Every row comes from one small tree of marks. The marks that hang from a mark follow it in brackets, in alphabetical order. Every link used is in the known rows. Which tree was each row made from?
(in the rows, 128 means zero)
Known rows:
D[B[V] Q[L] T[R]]: | 180 | 150 | 125 | 166 | 133 | 105 | 148 | 121 | 154 |  73 | 185 | 138 | 178 | 122 | 110 |  97 |  46 |  89 | 198 | 177 | 117 |  80 | 148 |
U[T[A R[Z]]]: | 110 |  90 | 177 | 205 | 132 | 157 | 183 |  89 | 100 |  88 | 158 | 129 | 122 |  99 | 129 | 113 |  79 | 130 | 146 | 139 | 214 | 104 | 108 |
R[A Z[T[D[B[Q V]]]]]: |  98 | 126 |  94 | 117 | 102 |  97 | 116 |  17 |  86 | 130 | 170 | 125 | 144 |  73 | 118 |  84 | 112 | 166 | 120 | 169 | 144 |  90 | 187 |
B[V]: | 119 | 134 | 187 | 169 |  90 | 120 | 180 | 126 | 144 |  91 | 172 | 137 | 108 | 130 | 175 | 137 |  74 |  61 | 166 | 128 | 131 | 103 | 140 |
B[D[T] Q V]: | 122 | 169 | 178 | 144 | 103 | 138 | 161 | 100 | 162 |  85 | 197 | 137 | 109 | 124 | 152 | 139 |  80 |  62 | 141 | 139 | 137 | 111 | 149 |
R[Z[T[A D[Q]]]]: | 124 | 135 | 170 | 197 |  92 | 103 | 130 |  65 | 146 | 125 | 192 | 130 | 120 |  71 | 134 |  91 | 106 | 220 |  99 | 160 | 151 | 144 | 133 |
U[T[A D[B] R Z]]: | 129 | 105 | 142 | 180 | 154 | 115 | 115 |  88 |  87 | 127 | 174 | 180 |  77 |  90 |  65 | 112 | 108 | 170 | 187 |  85 | 176 |  79 |  69 |
U[T[A[R[Z]] D[B[Q]]]]: | 149 |  78 | 128 | 178 | 131 | 128 | 140 |  73 |  96 | 119 | 167 | 150 | 100 |  84 | 100 |  85 | 110 | 164 | 133 | 132 | 182 |  84 | 136 |
B[D[Q[L] T[A Z]] V]: | 164 | 188 | 179 | 191 |  66 | 108 | 114 | 120 | 197 | 124 | 198 | 178 | 123 | 127 | 101 | 131 |  90 |  95 | 192 | 118 | 138 | 130 | 142 |
D[B[Q[L]] T[Z[R]]]: | 114 | 160 | 146 | 150 | 124 |  80 | 122 | 107 | 139 |  94 | 185 | 155 | 135 | 157 |  97 | 109 | 102 | 117 | 158 | 126 | 162 |  68 |  83 |
T[D R Z]: |  87 | 125 | 174 | 153 | 152 | 122 | 142 | 141 | 106 | 129 | 185 | 149 |  48 | 150 | 124 | 129 |  79 | 151 | 172 | 116 | 161 | 102 |  62 |
U[T[A D[B[V] Q] Z]]: | 153 | 166 | 127 | 196 | 100 |  88 |  91 |  87 | 141 | 134 | 190 | 182 |  99 |  47 |  94 | 108 | 123 | 136 | 196 | 103 | 128 |  95 | 144 |
A[R[Z] T]: | 118 |  39 | 172 | 167 | 122 | 140 | 159 | 116 | 115 | 105 | 173 | 112 | 119 | 145 | 178 | 126 |  88 | 136 | 107 | 139 | 182 | 112 | 115 |
T[D Z[R]]: |  83 | 153 | 167 | 157 | 122 | 108 | 162 | 105 | 115 | 128 | 198 | 154 |  44 | 156 | 149 | 145 |  97 | 149 | 160 | 105 | 165 |  84 |  48 |
A[R T]: | 134 |  60 | 185 | 168 | 121 | 142 | 154 | 129 | 134 |  93 | 180 | 133 | 108 | 150 | 171 | 130 | 100 | 127 | 121 | 111 | 155 | 107 |  84 |
Q[D]: | 102 | 134 | 199 | 143 | 135 | 147 | 202 | 152 | 151 |  82 | 182 | 144 |  89 | 137 | 132 | 129 |  63 | 109 | 135 | 151 | 152 | 119 | 105 |
A[R T[D[B Q]]]: | 168 |  88 | 122 | 157 | 143 | 111 | 123 | 107 | 138 | 119 | 204 | 157 | 109 | 105 | 136 | 106 | 105 | 179 | 122 | 138 | 113 | 105 | 108 |
B[D[T[R]] Q]: | 104 | 151 | 180 | 140 | 154 | 168 | 176 | 113 | 139 |  74 | 195 | 142 | 105 | 137 | 128 | 134 |  74 | 102 | 120 | 149 | 166 | 116 |  94 |
U[T[D Z[R]]]: |  82 | 150 | 160 | 167 | 123 | 114 | 161 |  89 | 100 | 120 | 196 | 137 |  56 | 136 | 136 | 144 | 100 | 147 | 174 |  95 | 182 |  52 |  46 |
A[T[D Z[R]]]: |  86 | 123 | 166 | 154 | 131 |  97 | 124 |  83 | 119 | 134 | 203 | 140 |  64 | 152 | 159 | 133 | 119 | 182 | 138 |  92 | 167 | 100 |  39 |
Q[D[B T] L]: | 158 | 110 | 157 | 134 | 144 | 106 | 180 | 133 | 148 |  86 | 183 | 139 | 138 | 153 |  70 | 101 |  35 | 123 | 173 | 160 | 137 |  79 | 116 |
D[B Q T[R[A] Z]]: | 108 | 151 |  93 | 149 | 143 | 129 | 138 |  97 | 108 | 101 | 203 | 170 | 129 |  77 |  78 | 123 |  76 | 128 | 181 | 168 | 155 |  88 | 115 |
R[A[T]]: |  93 |  99 | 156 | 152 | 101 | 123 | 168 |  80 | 120 | 111 | 183 | 137 | 121 | 119 | 145 | 118 |  92 | 135 | 128 | 131 | 149 | 114 | 109 |
R[A[T] Z]: |  78 |  80 | 144 | 152 | 104 | 123 | 169 |  64 | 102 | 124 | 176 | 116 | 134 | 114 | 155 | 115 |  81 | 145 | 112 | 161 | 180 | 120 | 138 |
A[R[Z] T[D[B Q]]]: | 155 |  68 | 109 | 156 | 145 | 112 | 127 |  91 | 118 | 135 | 196 | 138 | 124 | 100 | 147 | 103 |  93 | 189 | 107 | 166 | 144 | 111 | 138 |
B[Q V]: | 103 | 165 | 190 | 163 |  94 | 118 | 155 | 133 | 161 |  81 | 171 | 136 | 116 | 120 | 175 | 114 |  98 |  60 | 139 | 141 | 129 | 119 | 151 |

Write each row's tree:
| 152 | 154 | 153 | 171 | 106 |  85 | 162 | 147 | 167 | 100 | 175 | 167 | 164 | 129 | 111 | 101 |  76 | 106 | 139 | 162 | 110 | 105 | 142 |
D[B Q[L]]
| 127 | 166 | 182 | 214 |  89 | 106 | 126 | 126 | 177 | 104 | 210 | 162 |  97 |  83 | 114 | 123 |  96 | 130 | 167 | 129 | 149 | 136 | 111 |
D[Q T[A Z]]
| 115 |  92 | 169 | 180 | 139 | 132 | 177 |  89 |  99 | 126 | 171 | 138 |  77 | 123 | 130 | 102 |  67 | 176 | 145 | 147 | 185 | 128 | 102 |
T[A D R[Z]]
| 145 | 131 | 157 | 154 | 116 |  80 | 146 | 120 | 152 |  88 | 177 | 135 | 158 | 142 |  94 |  84 |  66 | 104 | 149 | 151 | 126 |  85 | 132 |
D[B[Q[L]] T]
| 120 | 137 | 143 | 172 | 119 |  93 | 138 |  72 | 108 | 137 | 186 | 201 |  59 | 116 | 104 | 129 | 128 | 172 | 160 |  80 | 163 |  92 |  63 |
T[A D[B] Z[R]]
| 107 | 167 | 124 | 159 | 129 | 120 | 139 | 115 | 116 | 133 | 191 | 144 | 109 | 126 |  73 |  94 |  67 | 164 | 210 | 157 | 162 |  70 |  91 |
U[T[D[Q[L]] R[A] Z]]
| 137 | 151 | 149 | 149 | 102 |  67 |  87 | 130 | 153 | 107 | 174 | 145 | 145 | 137 |  97 |  98 |  90 |  76 | 191 | 128 | 129 |  83 | 151 |
D[B[Q[L] V] T[Z]]
| 110 | 140 | 128 | 150 |  82 |  93 | 152 |  61 | 125 | 141 | 188 | 110 | 157 | 117 | 109 |  78 |  69 | 209 | 131 | 197 | 144 | 100 | 149 |
R[A Z[T[D[Q[L]]]]]
| 140 | 116 | 184 | 139 | 167 | 145 | 195 | 152 | 148 |  66 | 185 | 114 | 123 | 178 |  91 | 101 |  19 | 127 | 181 | 171 | 166 |  92 |  80 |
Q[D[T[R]] L]
| 124 | 172 | 199 | 133 | 116 | 122 | 158 | 164 | 189 |  77 | 165 | 135 | 131 | 162 | 127 |  89 |  75 |  76 | 155 | 164 | 134 | 122 | 150 |
B[Q[D L] V]
|  85 | 110 | 157 | 145 | 121 | 155 | 173 |  74 |  94 |  81 | 172 | 134 | 137 | 115 | 121 | 118 |  94 | 153 | 132 | 144 | 168 |  91 |  84 |
Z[T[R[A]]]
| 139 | 120 | 148 | 171 | 113 |  98 | 144 |  21 | 106 | 107 | 184 | 173 | 110 |  98 | 110 | 110 | 137 | 212 | 117 |  92 | 152 |  83 |  62 |
Z[R T[A D[B]]]
| 145 | 166 | 140 | 170 | 102 | 106 | 156 | 122 | 159 |  89 | 183 | 167 | 144 |  80 | 151 | 125 |  90 |  72 | 151 | 156 | 102 | 111 | 174 |
D[B[V] Q]
| 186 | 172 | 172 | 186 | 106 | 145 | 159 | 105 | 182 |  88 | 192 | 163 | 145 | 131 | 109 | 115 |  64 | 100 | 182 | 149 | 144 | 126 | 132 |
B[D[Q[L] T[A R]] V]
|  93 | 110 | 144 | 134 | 133 | 138 | 166 |  56 |  81 | 110 | 185 | 129 | 103 | 121 | 112 | 104 |  83 | 198 | 146 | 144 | 157 |  84 |  76 |
Z[T[D R[A]]]
| 157 | 130 | 161 | 128 | 124 | 108 | 168 | 145 | 154 |  89 | 160 | 160 | 144 | 151 | 100 | 108 |  61 |  83 | 177 | 147 | 125 |  92 | 152 |
Q[D[B[V]] L]
| 151 | 180 | 123 | 140 | 109 | 155 | 186 |  89 | 148 |  95 | 196 | 150 | 152 | 137 | 108 | 123 |  42 |  89 | 197 | 182 | 141 |  92 | 149 |
B[D[Q[L] T[R[A]]] V]
| 121 | 140 |  68 | 136 | 139 | 130 | 166 |  58 |  86 | 128 | 185 | 149 | 128 |  72 | 124 | 101 |  62 | 143 | 170 | 207 | 141 |  96 | 182 |
T[D[B[V] Q] R[A Z]]
| 150 | 160 | 175 | 184 |  95 |  95 | 172 | 143 | 181 |  87 | 202 | 119 | 149 | 139 | 126 | 103 |  38 | 109 | 168 | 174 | 121 | 100 | 124 |
D[Q[L] T]
|  88 |  92 | 126 | 150 | 134 | 155 | 208 |  69 |  76 |  95 | 186 | 105 | 121 | 120 | 126 | 119 |  28 | 127 | 167 | 190 | 197 |  86 | 125 |
D[T[R[A Z]]]
| 117 | 126 | 188 | 173 | 133 | 159 | 144 | 109 | 130 | 108 | 192 | 180 |  75 | 130 |  95 | 154 |  93 | 129 | 163 |  94 | 190 | 124 |  67 |
B[D[T[A R Z]]]
|  98 |  66 | 158 | 149 | 164 | 125 | 150 |  86 |  96 | 128 | 182 | 100 |  97 | 141 | 159 | 105 |  68 | 191 | 118 | 153 | 178 | 124 |  94 |
A[T[D R[Z]]]
| 175 |  68 | 113 | 155 | 133 |  90 | 120 | 106 | 133 | 143 | 186 | 130 | 151 | 140 | 123 |  81 |  81 | 192 | 124 | 169 | 136 | 103 | 139 |
A[R[Z] T[D[B Q[L]]]]
| 123 | 156 | 136 | 172 | 120 |  94 | 123 | 131 | 149 | 104 | 207 | 163 | 122 |  83 | 105 | 131 |  85 | 114 | 160 | 144 | 130 |  99 | 126 |
D[B Q T[Z]]
| 153 | 135 | 141 | 179 | 143 | 116 | 116 |  68 | 129 | 102 | 186 | 174 | 132 |  62 |  91 |  86 | 123 | 220 | 120 | 137 | 131 | 124 |  93 |
Z[T[A D[B Q] R]]
|  86 | 112 |  84 | 129 | 162 | 136 | 164 |  43 |  54 | 118 | 170 | 129 | 121 |  80 |  89 |  83 |  77 | 163 | 142 | 181 | 187 |  68 | 141 |
U[T[D[B[Q]] R[A Z]]]
| 161 |  50 | 133 | 174 | 124 | 122 | 163 |  86 |  90 | 139 | 171 | 168 |  81 | 115 | 113 | 109 |  86 | 169 | 141 | 127 | 165 |  98 | 126 |
T[A[R[Z]] D[B]]
| 169 |  91 | 185 | 181 | 104 | 170 | 190 | 103 | 137 |  95 | 197 | 174 |  80 | 138 | 121 | 153 |  81 | 113 | 148 | 101 | 168 | 102 |  90 |
B[D[T[A[R]]]]
| 157 | 173 | 140 | 199 | 100 |  81 | 126 |  95 | 164 | 101 | 198 | 187 | 141 | 114 |  83 | 110 | 106 | 146 | 176 | 124 | 155 |  90 |  88 |
D[B Q[L] T[A Z[R]]]
| 129 |  94 | 199 | 196 |  96 | 139 | 139 | 153 | 136 | 110 | 172 | 184 |  66 | 135 | 125 | 139 | 119 | 116 | 161 |  81 | 175 | 115 |  78 |
T[A[R] Z]
| 182 | 162 | 145 | 200 |  80 |  69 |  93 | 119 | 181 | 115 | 186 | 176 | 152 |  97 |  83 | 101 |  92 | 103 | 208 | 126 | 122 | 106 | 157 |
D[B[V] Q[L] T[A Z]]
| 131 | 112 | 185 | 182 | 138 | 133 | 175 | 104 | 119 | 113 | 179 | 159 |  63 | 127 | 120 | 105 |  77 | 166 | 161 | 119 | 158 | 123 |  72 |
T[A D R]
| 149 | 148 | 121 | 150 | 144 | 110 | 115 |  77 | 126 |  95 | 188 | 145 | 145 |  78 | 125 | 100 | 105 | 168 | 144 | 153 | 110 |  95 | 128 |
Z[T[D[B[V] Q] R]]
| 124 | 161 | 122 | 150 | 103 |  98 | 166 |  55 | 143 | 128 | 209 | 137 | 129 | 143 | 136 |  90 |  88 | 193 | 147 | 162 | 138 |  95 |  84 |
Z[R[A[T[D[Q[L]]]]]]
